Each row comes from the steps of one path. Every step used is in the known rows, and no mark comes twice. Write the path behind each row, first mark first.
Known rows:
B/D: [-0.85  1.41 -3.84 -2.21 -0.36  1.67 -0.73 -0.71 -0.18 -4.55 -0.51 -0.98
 -1.54 -3.50 -1.20  0.41 -2.43  0.00 -0.41  1.55]
Y/G/B/D/W/V: [-1.73 -0.35 -4.41 -4.56 -0.37  0.05  0.09 -0.71 -1.99 -4.80  1.72  0.90
 -0.36 -6.06 -4.48  0.83 -4.70  1.97  0.33  3.77]
V/W/D/B/G: [ 1.68 -0.41 -4.64 -6.17 -1.56  2.64  0.44 -1.24 -0.82 -3.43  0.32  0.28
  2.50 -4.13 -2.01  0.99 -4.23  0.39  0.98  4.19]
D/W/V: [-1.29  0.42 -5.93 -4.52  1.34  1.63  0.10 -0.31 -1.22 -3.90 -0.91 -0.37
  1.23 -3.89 -3.83  1.08 -1.97  1.40  0.24  1.45]
V/B/D/W/G: [ 0.44 -0.39 -6.06 -3.73 -1.83  2.41 -2.65 -0.45 -0.57 -4.28 -0.87 -1.57
 -1.31 -3.92 -3.05  0.44 -5.24  1.03 -0.57  2.85]
V/W/G/B/D/Y: [-2.88  0.92 -5.38 -2.03 -2.24  1.69 -2.05 -1.63  2.32 -2.97  0.82 -1.58
 -0.53 -6.19 -1.48  0.36 -2.35  2.33  0.68  6.00]
D/Y/G: [-2.91  0.78 -2.06 -0.55 -0.09  1.67 -0.66 -1.58  0.78 -3.38  1.11 -1.32
 -0.41 -4.07 -1.29 -0.11  0.00 -1.13  1.12  3.59]
Y/G: [-2.32  0.73 -1.75 -1.81 -0.48  1.19 -0.61 -0.79 -1.02 -3.72  0.80 -0.51
 -0.69 -4.26 -1.76 -0.09 -0.91 -0.19  1.26  1.54]
Y/G/B: [-3.06  0.02 -2.31 -1.56 -0.95  0.33  0.10  0.31 -0.92 -2.89  1.18 -0.11
 -0.12 -6.38 -2.57 -0.20 -1.16  1.60  1.45  2.68]
W/V/B/D/Y/G: [-0.55 -0.27 -2.02 -2.75  0.53  3.20  0.11 -1.28  0.89 -4.68 -0.07 -1.92
 -3.20 -2.68 -2.05  0.65 -3.45 -0.17  0.12  3.76]
Y/V: [-0.31  2.03 -3.57 -0.40  0.36  1.61  0.20  2.04 -0.36 -4.48 -1.65 -1.23
 -0.60 -4.34 -1.93 -0.58 -1.51  0.39 -1.23  2.73]
D/W/V/B: [ 0.23 -0.37 -5.78 -4.72  1.22  3.11  0.25  0.87 -1.45 -4.32 -1.51 -1.13
  0.19 -2.69 -4.18  1.09 -3.30  1.58 -0.49  1.61]
G/B/D: [-1.54  0.97 -4.33 -1.73 -0.90  0.59 -0.10  0.33 -0.23 -3.89 -0.16 -0.57
 -1.04 -5.48 -2.31  0.62 -2.53  1.77 -0.38  2.93]
G/B/D/Y/V/W: [-0.87  2.57 -4.84 -0.43 -1.12  1.85 -0.33  0.98  1.17 -5.80  1.04 -1.17
 -0.35 -5.12 -2.13 -0.14 -3.04  1.06 -2.54  7.36]
Y/G/B/D/W: [-1.84  0.24 -4.42 -2.98 -1.74  0.02 -1.24 -0.75 -2.28 -5.25  2.92  0.61
  0.24 -6.15 -4.03  0.20 -4.33  0.61 -0.43  4.14]
G/B: [-2.42  0.68 -4.27 -1.34 -0.24  0.82  0.37  0.97 -0.36 -2.44 -0.55 -0.84
  0.33 -5.83 -2.44  0.29 -0.70  2.39  0.66  2.17]
B/G: [-0.53  0.38 -3.87 -2.51  1.02  0.23 -0.45  0.11 -1.17 -3.30 -0.83 -1.19
  0.28 -4.96 -1.97  0.21 -1.68  0.32  1.32  2.67]
V/W/D/Y/G: [-2.19  0.36 -1.83 -3.49 -2.42  2.64 -0.41 -3.19  0.61 -3.10  2.01 -0.39
  1.87 -3.62 -1.57  0.61 -0.97 -0.23  1.49  5.00]

Write each row's path:
[ 2.09  1.24 -4.31 -3.86 -2.28  4.02  1.40  0.56 -0.05 -4.44 -0.55  0.29
  1.67 -3.67 -2.02  0.26 -4.08  0.33 -1.43  4.18] -> Y/V/W/D/B
[-1.62  0.92 -4.10 -3.23 -1.74  3.27 -0.04 -2.44  1.22 -2.65  0.34 -0.95
  2.34 -3.21 -1.56  1.03 -0.43  0.40  0.60  4.44] -> V/W/D/Y
[-0.98  1.53 -4.94 -2.18 -2.52  1.27 -1.32  1.20  0.52 -4.36  0.02 -0.87
 -1.11 -6.79 -2.11 -0.45 -4.16  3.18 -0.75  5.71] -> Y/V/W/G/B/D
[-1.96  1.17 -2.08 -0.87 -0.61  1.65 -1.18 -2.22  0.97 -4.51  1.65 -1.12
 -1.89 -3.81 -1.21  0.11 -1.93 -1.65  0.07  4.21] -> B/D/Y/G
[ 1.19  0.12 -4.82 -3.10  0.80  1.64  0.12  0.27 -0.54 -3.45 -0.64 -0.66
 -0.01 -4.66 -1.83  0.13 -3.28 -0.41  0.63  2.62] -> D/B/G
[ 1.30 -1.27 -5.80 -5.43  1.96  1.58 -0.19  0.94 -2.27 -4.39 -1.33 -1.17
  0.66 -3.84 -4.57  1.03 -4.33  1.39  0.40  3.37] -> D/W/V/B/G
[-2.37  1.36 -5.11 -0.30 -1.54  1.46 -1.03  0.84  2.24 -2.64 -0.24 -1.92
  0.59 -7.02 -1.95 -0.79 -1.25  2.67 -0.10  7.15] -> D/Y/V/W/G/B
[-1.07  0.59 -6.24 -3.51 -1.59  1.06 -2.57 -1.44 -0.40 -4.05 -0.20 -0.73
 -0.35 -5.10 -2.62  0.28 -3.94  0.76  0.20  2.76] -> B/D/W/G
[ 0.16  0.04 -4.14 -2.63  0.94  3.57  0.35 -0.57  1.37 -4.23 -1.80 -2.47
 -2.72 -2.09 -1.85  1.31 -2.91  0.57 -0.75  3.33] -> W/V/B/D/Y
[ 1.70  0.59 -5.83 -2.36 -1.64  2.37 -2.04  1.51 -0.60 -5.45 -1.47 -1.86
 -1.71 -4.27 -3.30 -0.48 -6.17  0.77 -2.34  4.66] -> Y/V/B/D/W/G
[-0.61  2.61 -4.07 -1.90 -0.42  2.67 -0.39  1.54 -0.81 -5.58 -0.08 -1.18
  0.38 -3.41 -1.84 -0.25 -1.71  0.91 -1.42  3.75] -> Y/V/W
[-2.90  0.38 -5.05 -0.54 -1.62  0.68 -1.47 -1.30  2.61 -1.81 -0.68 -1.72
 -1.46 -7.04 -1.40  0.14 -1.97  1.87  0.87  5.00] -> W/G/B/D/Y
[-0.71  2.27 -4.77 -1.08 -1.62  2.39 -2.17 -0.56  2.24 -4.72 -0.19 -2.09
 -1.34 -4.53 -0.75 -0.62 -2.94  0.50 -1.15  6.33] -> B/D/Y/V/W/G
[ 0.70 -0.20 -4.21 -4.00 -1.72  3.24  1.38 -1.14  0.31 -2.13 -1.41  0.06
  1.18 -3.95 -1.93  0.94 -2.66  0.07  0.49  1.59] -> W/D/B
[-2.19  1.07 -4.58 -0.33 -0.48  1.01 -0.29 -0.58  1.38 -3.46  0.01 -1.43
 -1.19 -5.39 -1.73  0.55 -1.67  0.82 -0.66  4.77] -> G/B/D/Y
[ 0.66  0.41 -4.64 -5.40 -2.32  4.24  0.85 -1.52  0.09 -3.28  0.17  0.14
  2.02 -3.06 -1.81  1.06 -3.11  0.56  0.19  2.56] -> V/W/D/B
